Each row comes from the steps of one walk. Every step used is in the known rows, and no mark comes twice. Write the walk behind each row, first mark first.
Known rows:
R-L-D-A-F: [ 0.05 -0.10  0.03  0.07  0.05  0.15 -0.75  0.09 -0.36  0.11  0.02  0.08
  0.15 -0.07  0.04  0.06 -0.35  0.03 -0.04  0.01  0.33 -0.14  0.18  0.26
 -0.08]
H-J-U-F-A-D: [ 0.03  0.79 -0.36  0.41 -0.09  0.03 -0.13  0.20 -0.08  0.04  0.35  0.21
 -0.28  0.44  0.21 -0.15 -0.05  0.29  0.39 -0.34  0.11  0.22 -0.11  0.32
  0.17]
U-Z: [ 0.03  0.18 -0.11 -0.20  0.08  0.21  0.22  0.00  0.01  0.02 -0.03 -0.03
  0.01  0.04 -0.17  0.01 -0.03  0.09 -0.29 -0.23  0.15 -0.20  0.02  0.07
  0.13]
F-U-Z-N: [ 0.18  0.14 -0.19  0.11  0.09  0.15  0.44 -0.08 -0.04  0.10  0.27  0.13
  0.18  0.07  0.08 -0.06 -0.14  0.40 -0.14 -0.08  0.22 -0.12 -0.04  0.00
  0.25]
L-D: [-0.15 -0.08 -0.15 -0.11 -0.15 -0.08 -0.41 -0.10 -0.12  0.05  0.10 -0.12
 -0.05 -0.05  0.09  0.05  0.02  0.10 -0.03  0.27  0.04  0.21 -0.30  0.10
  0.21]
D-A-F-U-J: [-0.05  0.22  0.00  0.35 -0.03  0.04 -0.13  0.34 -0.20  0.15  0.10  0.39
  0.22  0.10  0.04 -0.30 -0.40  0.10 -0.12 -0.17  0.51 -0.39  0.00  0.25
  0.05]
R-L-D-A: [ 0.04 -0.30  0.10  0.12 -0.04  0.06 -0.56  0.08 -0.19  0.04  0.15 -0.11
  0.05 -0.04 -0.02  0.02 -0.26 -0.08  0.36 -0.04  0.26 -0.04  0.22  0.10
  0.02]
Z-U-F: [ 0.10  0.17  0.04  0.20  0.14 -0.16 -0.21 -0.33  0.00  0.13  0.08  0.07
  0.11  0.14  0.20  0.06 -0.23 -0.13  0.41 -0.24 -0.10  0.16 -0.08 -0.11
  0.75]
V-R-L-D-A: [ 0.03 -0.31  0.10  0.21  0.09  0.15 -0.34  0.15 -0.08  0.04  0.25 -0.25
  0.20 -0.10  0.02 -0.16 -0.22 -0.24  0.43 -0.11  0.22  0.00  0.24  0.09
 -0.13]
U-F-A-D: [ 0.24  0.61 -0.10  0.45 -0.12  0.22 -0.23  0.06 -0.14  0.08  0.35  0.07
 -0.27  0.11  0.03 -0.14 -0.07  0.26 -0.04 -0.20  0.19  0.18 -0.09  0.05
  0.12]
R-A: [-0.30  0.16 -0.08  0.22 -0.15  0.21 -0.24  0.02 -0.07 -0.02  0.00 -0.05
  0.21 -0.11  0.19 -0.07 -0.08  0.17 -0.19  0.01 -0.17 -0.04  0.30 -0.04
 -0.08]
H-J-U-F-A-R-L: [-0.16  0.22 -0.12  0.22  0.06 -0.10  0.21  0.27 -0.10 -0.06  0.09  0.40
 -0.05  0.37  0.34 -0.21 -0.13  0.13  0.42 -0.53  0.18 -0.04  0.35  0.31
  0.29]
J-U-F-A-D: [-0.12  0.64 -0.31  0.50 -0.11  0.07 -0.19 -0.06 -0.10  0.14  0.40  0.18
 -0.32  0.24  0.09 -0.18  0.00  0.22  0.08 -0.16  0.20  0.19 -0.11  0.21
  0.04]
V-R-L: [-0.01 -0.16  0.22  0.06  0.30  0.11  0.19  0.14  0.10 -0.21  0.07 -0.06
  0.15 -0.02 -0.13 -0.23  0.12 -0.18  0.19 -0.34  0.11 -0.25  0.28 -0.06
 -0.20]
N-Z: [ 0.10 -0.15 -0.05  0.08  0.02  0.18  0.17  0.05 -0.19 -0.08 -0.03  0.07
  0.27 -0.05  0.17 -0.01 -0.21  0.14 -0.45 -0.09  0.18  0.11  0.15 -0.06
 -0.13]
L-D-A-R-V: [ 0.05 -0.34 -0.03  0.36 -0.35  0.08 -0.19  0.25 -0.30  0.29  0.35 -0.19
  0.33 -0.31  0.30 -0.15 -0.08 -0.22 -0.05 -0.06  0.06  0.19 -0.08  0.41
 -0.31]
R-L-D-A-F-U-J-H: [-0.39 -0.11 -0.07  0.49 -0.04 -0.07 -0.31  0.21 -0.38  0.02  0.01  0.39
  0.01  0.09  0.04 -0.40 -0.21  0.20  0.24 -0.17  0.80 -0.38 -0.02  0.11
 -0.04]
D-A: [ 0.18 -0.08  0.07  0.23 -0.05  0.14 -0.09  0.15 -0.10  0.15  0.14 -0.09
  0.11 -0.04  0.01 -0.02 -0.31 -0.19  0.30 -0.03  0.10 -0.02  0.27  0.03
 -0.19]
L-D-A-F-U-J-H: [-0.39  0.00 -0.21  0.53 -0.16 -0.06 -0.22  0.21 -0.37  0.14  0.06  0.32
  0.02  0.04  0.17 -0.39 -0.25  0.20  0.15  0.03  0.68 -0.14 -0.22  0.15
 -0.04]
J-U-Z-N: [ 0.07  0.12 -0.40  0.03  0.14  0.05  0.49 -0.27  0.04  0.10  0.24  0.12
 -0.02  0.22  0.08 -0.05  0.01  0.19  0.02 -0.07  0.00 -0.02  0.01  0.16
  0.08]
F-A-D: [ 0.10  0.44 -0.07  0.23 -0.17  0.22 -0.08  0.13  0.01  0.05  0.37 -0.06
 -0.21  0.06 -0.17 -0.09  0.00  0.15 -0.09  0.05  0.14  0.26 -0.04  0.11
 -0.23]
V-R-L-D: [-0.18 -0.24  0.02 -0.07  0.14  0.02 -0.24  0.01  0.00 -0.12  0.15 -0.19
  0.07 -0.07  0.01 -0.15  0.12 -0.04  0.15 -0.06  0.14  0.00 -0.03  0.10
  0.05]
A-R-L-D: [-0.20 -0.32 -0.01 -0.17  0.00 -0.19 -0.23 -0.02 -0.08 -0.07  0.12 -0.06
  0.01 -0.06  0.09 -0.01 -0.01  0.03 -0.18 -0.01  0.17  0.09 -0.05  0.25
  0.15]
J-U-F: [-0.27  0.25 -0.31  0.32  0.06 -0.19 -0.08 -0.24 -0.14  0.15  0.01  0.29
 -0.12  0.24  0.30 -0.14 -0.04  0.04  0.20 -0.26  0.07 -0.11 -0.08  0.13
  0.35]
D-A-F: [ 0.16  0.10  0.00  0.20  0.06  0.23 -0.29  0.14 -0.28  0.17  0.00  0.10
  0.24 -0.09  0.06  0.02 -0.39 -0.09 -0.12 -0.01  0.17 -0.12  0.21  0.18
 -0.29]

Which walk is each row?
[-0.15  0.43 -0.32  0.32 -0.10 -0.03  0.40  0.26 -0.14  0.16  0.18  0.32
 -0.01  0.28  0.52 -0.20 -0.18  0.10  0.29 -0.31  0.01  0.27  0.12  0.34
  0.34]  H-J-U-F-A-R
[-0.01 -0.19  0.03  0.03  0.09 -0.01  0.11 -0.21  0.00  0.01  0.08 -0.03
  0.42  0.05  0.09  0.16 -0.32 -0.15 -0.04  0.00 -0.01  0.38  0.03 -0.10
  0.21]  N-Z-U
[-0.18 -0.08 -0.03  0.29  0.01 -0.24  0.24 -0.10  0.10 -0.08 -0.01  0.13
 -0.08  0.25 -0.11 -0.26  0.04 -0.16  0.61 -0.11  0.14  0.11 -0.14 -0.14
  0.21]  Z-U-J-H
[-0.01 -0.02  0.21  0.23  0.11 -0.03  0.10 -0.05 -0.01  0.05  0.16  0.19
  0.09  0.12  0.08 -0.08 -0.23 -0.10  0.30 -0.33  0.11  0.11  0.36  0.02
  0.50]  Z-U-F-A-R-L
[ 0.24  0.28 -0.47 -0.03  0.15  0.01  0.52  0.00  0.06 -0.01  0.22  0.17
  0.03  0.38  0.22  0.01 -0.04  0.28  0.34 -0.26 -0.06  0.04  0.03  0.27
  0.18]  H-J-U-Z-N
[-0.15  0.56 -0.32  0.39 -0.13  0.09  0.05  0.20 -0.19  0.16  0.11  0.41
 -0.18  0.42  0.41 -0.17 -0.11  0.25  0.66 -0.28  0.03  0.13  0.16  0.15
  0.44]  H-J-U-F-A
[ 0.00 -0.23 -0.10  0.10 -0.13 -0.02 -0.09  0.12 -0.14  0.21  0.31 -0.24
  0.20 -0.20  0.23 -0.01 -0.35 -0.19 -0.10  0.13  0.10  0.36 -0.03  0.30
 -0.05]  L-D-A-R
[-0.10  0.38 -0.16  0.26 -0.14  0.17 -0.37  0.01  0.01 -0.10  0.27 -0.20
  0.07 -0.06  0.00 -0.06 -0.05  0.24 -0.42 -0.04 -0.06  0.06  0.04  0.12
 -0.34]  R-A-D
[ 0.01 -0.21  0.02  0.22 -0.20  0.02  0.16  0.19 -0.13  0.11  0.17 -0.04
  0.24 -0.23  0.21 -0.17  0.17 -0.14 -0.28 -0.20 -0.05  0.04 -0.09  0.28
 -0.36]  A-R-V
[ 0.07  0.03  0.12  0.25  0.05  0.09  0.13  0.13 -0.13  0.00  0.07  0.25
 -0.05  0.04  0.16 -0.21 -0.12  0.10  0.02 -0.39  0.24 -0.10  0.40  0.05
  0.25]  U-F-A-R-L
[-0.20  0.31 -0.14  0.08  0.06  0.31 -0.02  0.14 -0.28  0.22  0.05  0.19
  0.36 -0.04 -0.08 -0.06 -0.44  0.16 -0.46 -0.20  0.53 -0.40  0.07  0.26
  0.00]  D-A-F-U-Z
[-0.42  0.25 -0.08  0.11  0.03  0.00 -0.13  0.05 -0.23  0.14 -0.01  0.30
  0.28 -0.07  0.11 -0.04 -0.20  0.24 -0.40  0.05  0.37 -0.23 -0.15  0.17
 -0.05]  A-F-U
[ 0.09 -0.35  0.23  0.12  0.12 -0.03  0.11  0.20 -0.04 -0.03  0.12 -0.01
  0.19 -0.06 -0.04 -0.08 -0.28 -0.22  0.05 -0.31  0.24 -0.15  0.48  0.17
 -0.23]  D-A-R-L
[-0.09 -0.03 -0.03  0.15 -0.07  0.01 -0.30  0.03 -0.24  0.06  0.17  0.10
 -0.13 -0.01  0.26 -0.15 -0.11  0.22 -0.01 -0.15  0.26  0.14  0.08  0.15
  0.51]  U-F-A-R-L-D
[ 0.28  0.21 -0.17  0.27  0.13  0.35  0.22  0.04 -0.24  0.24  0.27  0.19
  0.35 -0.02  0.10 -0.04 -0.43  0.31 -0.19 -0.11  0.35 -0.20  0.11  0.16
  0.01]  D-A-F-U-Z-N
[ 0.18  0.29 -0.23  0.11  0.17  0.22  0.29 -0.08 -0.15  0.12  0.16  0.26
  0.25  0.01  0.11 -0.02 -0.20  0.45 -0.41 -0.07  0.29 -0.19 -0.05  0.14
  0.15]  A-F-U-Z-N
[-0.30  0.08 -0.09  0.62 -0.05 -0.01  0.11  0.27 -0.30  0.10 -0.02  0.39
  0.07  0.09  0.06 -0.43 -0.26  0.10  0.16 -0.16  0.64 -0.32  0.00  0.06
 -0.20]  D-A-F-U-J-H
[-0.29  0.21 -0.35 -0.05  0.01 -0.25  0.11  0.14  0.03 -0.03  0.03  0.18
 -0.02  0.39  0.23 -0.01  0.02  0.01  0.54 -0.16 -0.09  0.08 -0.07  0.32
  0.03]  H-J-U
[-0.17  0.30 -0.06  0.18 -0.02 -0.10 -0.05  0.23 -0.14  0.05 -0.01  0.46
  0.12  0.15  0.05 -0.30 -0.18  0.26 -0.33 -0.14  0.45 -0.40 -0.18  0.23
  0.16]  A-F-U-J
[-0.07  0.06 -0.02  0.12 -0.17  0.16  0.40  0.21 -0.03  0.16  0.23  0.03
  0.05 -0.07  0.14 -0.16 -0.13  0.00 -0.18  0.09  0.04  0.31  0.17  0.15
 -0.05]  F-A-R
[-0.64  0.37 -0.12  0.39  0.04  0.30 -0.11  0.14 -0.19  0.07  0.09  0.13
  0.61 -0.22  0.28 -0.27 -0.23  0.26 -0.50  0.00  0.16 -0.20  0.12  0.14
 -0.31]  V-R-A-F-U
[ 0.17  0.04 -0.01  0.28  0.18 -0.03 -0.07 -0.28 -0.16  0.08  0.04  0.13
  0.29  0.11  0.31  0.05 -0.38 -0.04  0.03 -0.31  0.06  0.24  0.02 -0.16
  0.64]  N-Z-U-F
[-0.42  0.01 -0.11  0.46 -0.08 -0.19  0.33  0.16 -0.09 -0.05  0.00  0.33
 -0.10  0.14  0.03 -0.44  0.05  0.19  0.24 -0.14  0.51 -0.23 -0.16 -0.07
  0.01]  F-U-J-H
[-0.33  0.39 -0.15 -0.09  0.09  0.21  0.08  0.04 -0.18  0.13 -0.03  0.27
  0.28 -0.01 -0.07 -0.04 -0.21  0.32 -0.67 -0.18  0.48 -0.37 -0.11  0.24
  0.12]  A-F-U-Z
[ 0.20  0.15 -0.30  0.20  0.02  0.27 -0.08 -0.04 -0.30  0.28  0.34  0.10
  0.29 -0.06  0.18 -0.02 -0.44  0.39 -0.23  0.09  0.40 -0.03 -0.06  0.23
  0.19]  L-D-A-F-U-Z-N
[-0.02 -0.05  0.01  0.39 -0.37  0.24  0.24  0.30 -0.18  0.23  0.25  0.05
  0.17 -0.21  0.20 -0.28  0.15 -0.04 -0.13 -0.11  0.00  0.17  0.08  0.25
 -0.34]  F-A-R-V
[-0.32  0.14 -0.11 -0.03  0.07  0.23 -0.37  0.09 -0.34  0.15  0.06  0.18
  0.28 -0.03 -0.10 -0.02 -0.39  0.25 -0.37 -0.19  0.71 -0.44  0.08  0.30
  0.16]  R-L-D-A-F-U-Z
[-0.14  0.41 -0.13  0.36  0.02  0.28 -0.09  0.08  0.11 -0.13  0.39 -0.34
  0.22 -0.16  0.03 -0.25  0.01  0.09 -0.38 -0.13 -0.11  0.13  0.07  0.13
 -0.53]  V-R-A-D
[ 0.06  0.24 -0.07  0.36 -0.10  0.13  0.28  0.12 -0.17  0.19  0.20  0.16
 -0.04 -0.01  0.33 -0.23 -0.19  0.07 -0.15 -0.15  0.07  0.23  0.15  0.10
  0.30]  U-F-A-R
[-0.16 -0.27  0.01 -0.15  0.01 -0.10 -0.53 -0.07 -0.09 -0.09  0.02 -0.02
 -0.10  0.02  0.00  0.05  0.07  0.12  0.09  0.02  0.20 -0.02 -0.06  0.09
  0.23]  R-L-D
[-0.53  0.48 -0.25  0.07 -0.03  0.36 -0.08  0.04 -0.25  0.12 -0.04  0.22
  0.41 -0.10  0.05 -0.10 -0.27  0.45 -0.82 -0.14  0.37 -0.41  0.11  0.19
  0.05]  R-A-F-U-Z
[ 0.08  0.06 -0.04  0.37 -0.04  0.17  0.34 -0.03 -0.17  0.20  0.25  0.13
  0.31  0.02  0.40 -0.10 -0.47 -0.02 -0.21 -0.19  0.08  0.52  0.20  0.00
  0.46]  N-Z-U-F-A-R
[-0.22 -0.18  0.01 -0.03 -0.14  0.02 -0.20  0.10 -0.11 -0.01  0.20  0.00
 -0.04 -0.05  0.11 -0.08 -0.03  0.12 -0.04  0.08  0.23  0.22  0.09  0.21
  0.18]  F-A-R-L-D
